What can hang from each mark:
lofis: botet
sutap: benas dure
zuti: botet
botet: butogok dure lofis nugip zuti
dure: bevasil botet sutap

Every row comes from one small tree of marks. Brackets hold a mark, then the marks that hang from it, in alphabetical order. Every link used is in the known rows. Which tree was each row made from?
Known rows:
(botet butogok (dure sutap) lofis nugip zuti): [ 3.51  0.59  0.36  3.81 -2.14  0.36 -1.61 -4.04  4.99  1.76 -1.64  0.76
 -1.97  3.60 -2.14 -1.86 -2.25 -0.16]
(lofis (botet butogok nugip zuti)): [ 1.98 -3.75  0.87  5.07 -4.10  0.36  0.42 -1.70  5.81  1.17 -1.30  1.52
 -3.36  4.53 -3.06 -1.94 -1.75 -4.63]
(lofis (botet butogok (dure bevasil (sutap benas)) nugip zuti)): [ 1.56  2.14 -1.48  3.66  1.38 -0.58 -0.76 -1.81  5.05  0.10 -1.75  2.75
  0.48  4.26 -0.97 -1.61 -1.87  4.86]
(lofis (botet (dure bevasil sutap) nugip zuti)): [ 1.95  3.18 -1.43  6.05  0.99 -1.52 -2.47 -3.81  4.97 -0.28 -0.87  0.92
 -0.51  3.33 -3.06 -1.82 -4.76  0.23]
(zuti (botet butogok lofis nugip)): [ 3.37 -4.04  2.20  4.78 -7.71 -0.01  1.49 -1.59  6.42  0.70 -1.28  1.86
 -5.74  6.11 -2.46 -1.71 -0.16 -1.97]
(sutap benas (dure bevasil (botet butogok lofis nugip zuti))): [ 1.26 -1.01 -1.36  2.60 -4.47 -2.05  1.93 -2.42  5.50 -0.53 -1.34  4.41
  0.60  6.77  0.73 -0.92 -2.14 -0.59]
(botet butogok (dure bevasil sutap) nugip zuti): [ 2.66  2.76 -1.63  5.77  0.73 -0.56 -2.00 -3.25  4.54 -0.06 -1.01  1.80
 -0.52  3.58 -0.55 -1.02 -2.50  0.26]
(botet dure nugip): [ 3.95  1.62  0.13  9.18 -2.10 -1.19 -4.15 -3.63  4.75 -3.68 -2.00  1.70
 -3.92  3.73 -0.65 -1.85  1.29 -5.41]
(botet butogok (dure bevasil sutap) lofis nugip zuti): [ 3.08  1.84 -1.22  3.71 -0.61 -0.57 -0.54 -3.28  4.83  1.43 -0.95  1.66
 -0.64  4.24 -2.20 -1.16 -3.76  2.37]
(botet butogok (dure bevasil) nugip zuti): [ 2.95  1.33 -1.31  6.10 -0.43 -0.44 -1.15 -1.70  4.80 -0.90 -0.91  2.52
 -2.00  4.26 -1.42 -1.33 -1.82 -2.55]
(lofis botet): [ 1.60 -0.38  0.17  9.00 -2.60 -0.99 -2.75 -2.49  5.51 -2.14 -1.48  1.50
 -3.14  4.24  0.25 -1.88  1.42 -8.38]
(dure bevasil (botet butogok nugip zuti) (sutap benas)): [ 0.91  0.30 -1.18  5.72 -2.52 -1.75 -1.43 -5.15  4.94 -0.62 -1.46  1.90
  0.17  4.36  2.20 -0.68 -0.07 -1.85]
(zuti (botet butogok dure nugip)): [ 3.60  0.60  1.69  6.99 -4.72  0.18 -1.18 -1.28  5.81 -1.79 -1.37  1.98
 -6.11  5.00 -1.00 -1.98  1.75 -2.69]
(zuti (botet butogok)): [ 1.83 -0.99  1.26  7.56 -4.88  0.38 -1.15 -1.23  6.05 -0.95 -1.13  1.77
 -4.83  5.10  1.83 -1.61  2.61 -7.56]
(lofis (botet butogok dure)): [ 2.45  2.58  0.41  8.00 -1.53  0.27 -2.07 -0.52  5.36 -2.23 -1.43  2.36
 -3.98  4.46  0.69 -1.89  3.85 -5.01]
(sutap benas dure): [ 1.24  0.33 -1.59  7.25 -0.42 -1.67 -3.32 -2.21  4.95 -3.82 -2.77  4.11
  0.80  5.15  4.61 -1.48  2.02 -5.61]
(sutap benas (dure bevasil (botet nugip zuti))): [ 0.66  0.65 -2.12  5.78 -2.43 -3.13 -1.42 -4.11  5.08 -2.97 -1.50  3.59
  1.17  5.45  1.78 -1.18 -2.49 -4.68]

Which tree is each row?
[ 0.43  2.65 -1.37  7.48 -2.03 -1.26 -2.31 -5.01  4.90 -0.30 -0.26  0.88
 -0.43  3.79  3.43 -0.56  0.22 -7.98]
(dure bevasil (botet butogok zuti) sutap)
[ 1.76 -0.93  0.12  5.73 -5.88 -1.01 -0.44 -3.41  5.34 -1.20 -1.13  2.56
 -2.09  5.30  1.02 -1.23 -0.59 -8.07]
(sutap (dure (botet butogok nugip zuti)))
[ 1.02  4.41 -1.64  5.65  1.75 -0.04 -1.71 -1.75  4.99  0.49 -0.55  1.73
 -0.12  3.68  0.09 -1.46 -1.52 -1.27]
(lofis (botet butogok (dure bevasil sutap) zuti))
[ 2.57  1.49 -1.53  2.65  0.55 -0.69 -0.73 -2.94  4.81  0.92 -1.94  2.55
  0.89  4.53 -0.80 -1.39 -2.51  5.14]
(botet butogok (dure bevasil (sutap benas)) lofis nugip zuti)
[ 2.76  2.89  1.29  5.30 -3.31  0.43 -1.64 -2.37  5.77  0.27 -1.18  1.03
 -3.79  4.70  0.80 -1.96  1.37 -1.12]
(zuti (botet butogok (dure sutap) lofis))
[ 2.35  3.01 -1.30  5.65  0.60 -1.22 -0.87 -1.45  4.95 -1.94 -2.03  3.78
 -0.51  4.94  0.35 -1.03  1.36  6.30]
(lofis (botet butogok (dure bevasil (sutap benas)) nugip))
[ 1.35  2.79 -1.82  4.73  2.06 -1.65 -2.63 -3.49  4.92 -0.83 -1.84  1.83
  0.87  3.62 -1.63 -2.03 -3.43  2.99]
(lofis (botet (dure bevasil (sutap benas)) nugip zuti))
[ 2.88  1.91 -0.11  3.45 -2.24 -0.95  0.24 -1.69  5.66 -0.31 -1.73  3.04
 -1.89  5.86 -0.36 -1.37 -0.42  7.59]
(zuti (botet butogok (dure bevasil (sutap benas)) lofis nugip))
[ 3.11  3.88 -0.29  7.67 -0.56 -0.99 -4.72 -4.82  4.74 -1.57 -1.84  0.64
 -1.63  3.37  1.26 -1.83  0.98 -3.88]
(botet (dure sutap) lofis)
[ 3.47  2.36  0.25  4.54 -3.26 -0.85  0.49 -2.06  5.69  0.32 -0.76  2.18
 -3.34  5.56 -1.80 -1.15 -1.57  4.72]
(zuti (botet butogok (dure bevasil sutap) lofis nugip))
[ 1.22 -0.23 -1.66  3.84 -3.66 -3.08  0.04 -4.19  5.39 -1.46 -1.39  3.50
  1.08  6.14  0.13 -1.32 -3.76 -2.49]
(sutap benas (dure bevasil (botet lofis nugip zuti)))
[ 3.23  2.76 -1.71  5.71  0.56 -2.43 -2.73 -4.21  4.62 -2.14 -2.33  2.65
  0.29  4.51 -0.09 -1.24 -1.00  4.83]
(botet (dure bevasil (sutap benas)) lofis nugip)
[ 3.03 -4.47  0.78  4.01 -4.96  0.31  0.39 -2.81  5.59  1.93 -1.46  1.38
 -3.00  4.76 -2.86 -1.73 -2.45 -4.34]
(botet butogok lofis nugip zuti)
[ 1.75  3.90 -2.14  8.15  1.85 -1.10 -4.15 -3.08  4.63 -2.08 -0.81  1.44
 -0.73  3.35  0.47 -1.85 -1.81 -7.82]
(botet (dure bevasil) zuti)
[ 3.34 -1.40  1.32  8.30 -7.76 -2.27 -1.97 -5.88  5.52 -2.32 -1.39  0.81
 -4.73  4.88 -0.94 -1.49  1.03 -8.09]
(dure (botet lofis nugip))
[ 2.06  2.54 -1.10  4.81  0.18 -0.46 -0.60 -2.12  5.04  0.70 -0.79  1.85
 -0.98  4.01 -2.41 -1.39 -3.11  2.10]
(lofis (botet butogok (dure bevasil sutap) nugip zuti))
[ 1.42 -0.58 -0.75  3.68 -3.86 -1.73  0.02 -5.10  5.26  0.88 -1.36  1.81
  0.12  5.05  0.59 -0.82 -1.31  0.30]
(dure bevasil (botet butogok lofis nugip zuti) (sutap benas))
[ 0.91 -1.79  0.38  6.02 -2.49  0.72 -0.76 -1.36  5.73  0.96 -1.04  1.45
 -2.53  4.22 -0.44 -1.99 -0.06 -7.92]
(lofis (botet butogok zuti))
[ 1.30 -0.84  0.38  5.69 -4.09 -0.85 -2.48 -5.83  5.10 -0.34 -2.16  0.95
 -1.16  3.81  2.28 -1.36  1.41 -4.36]
(dure (botet butogok nugip zuti) (sutap benas))
[ 3.32  2.15  0.64  6.80 -2.18 -0.18 -1.73 -2.43  5.16 -1.10 -1.79  1.88
 -3.31  4.08 -1.08 -1.53  1.56  1.12]
(lofis (botet butogok (dure sutap) nugip))
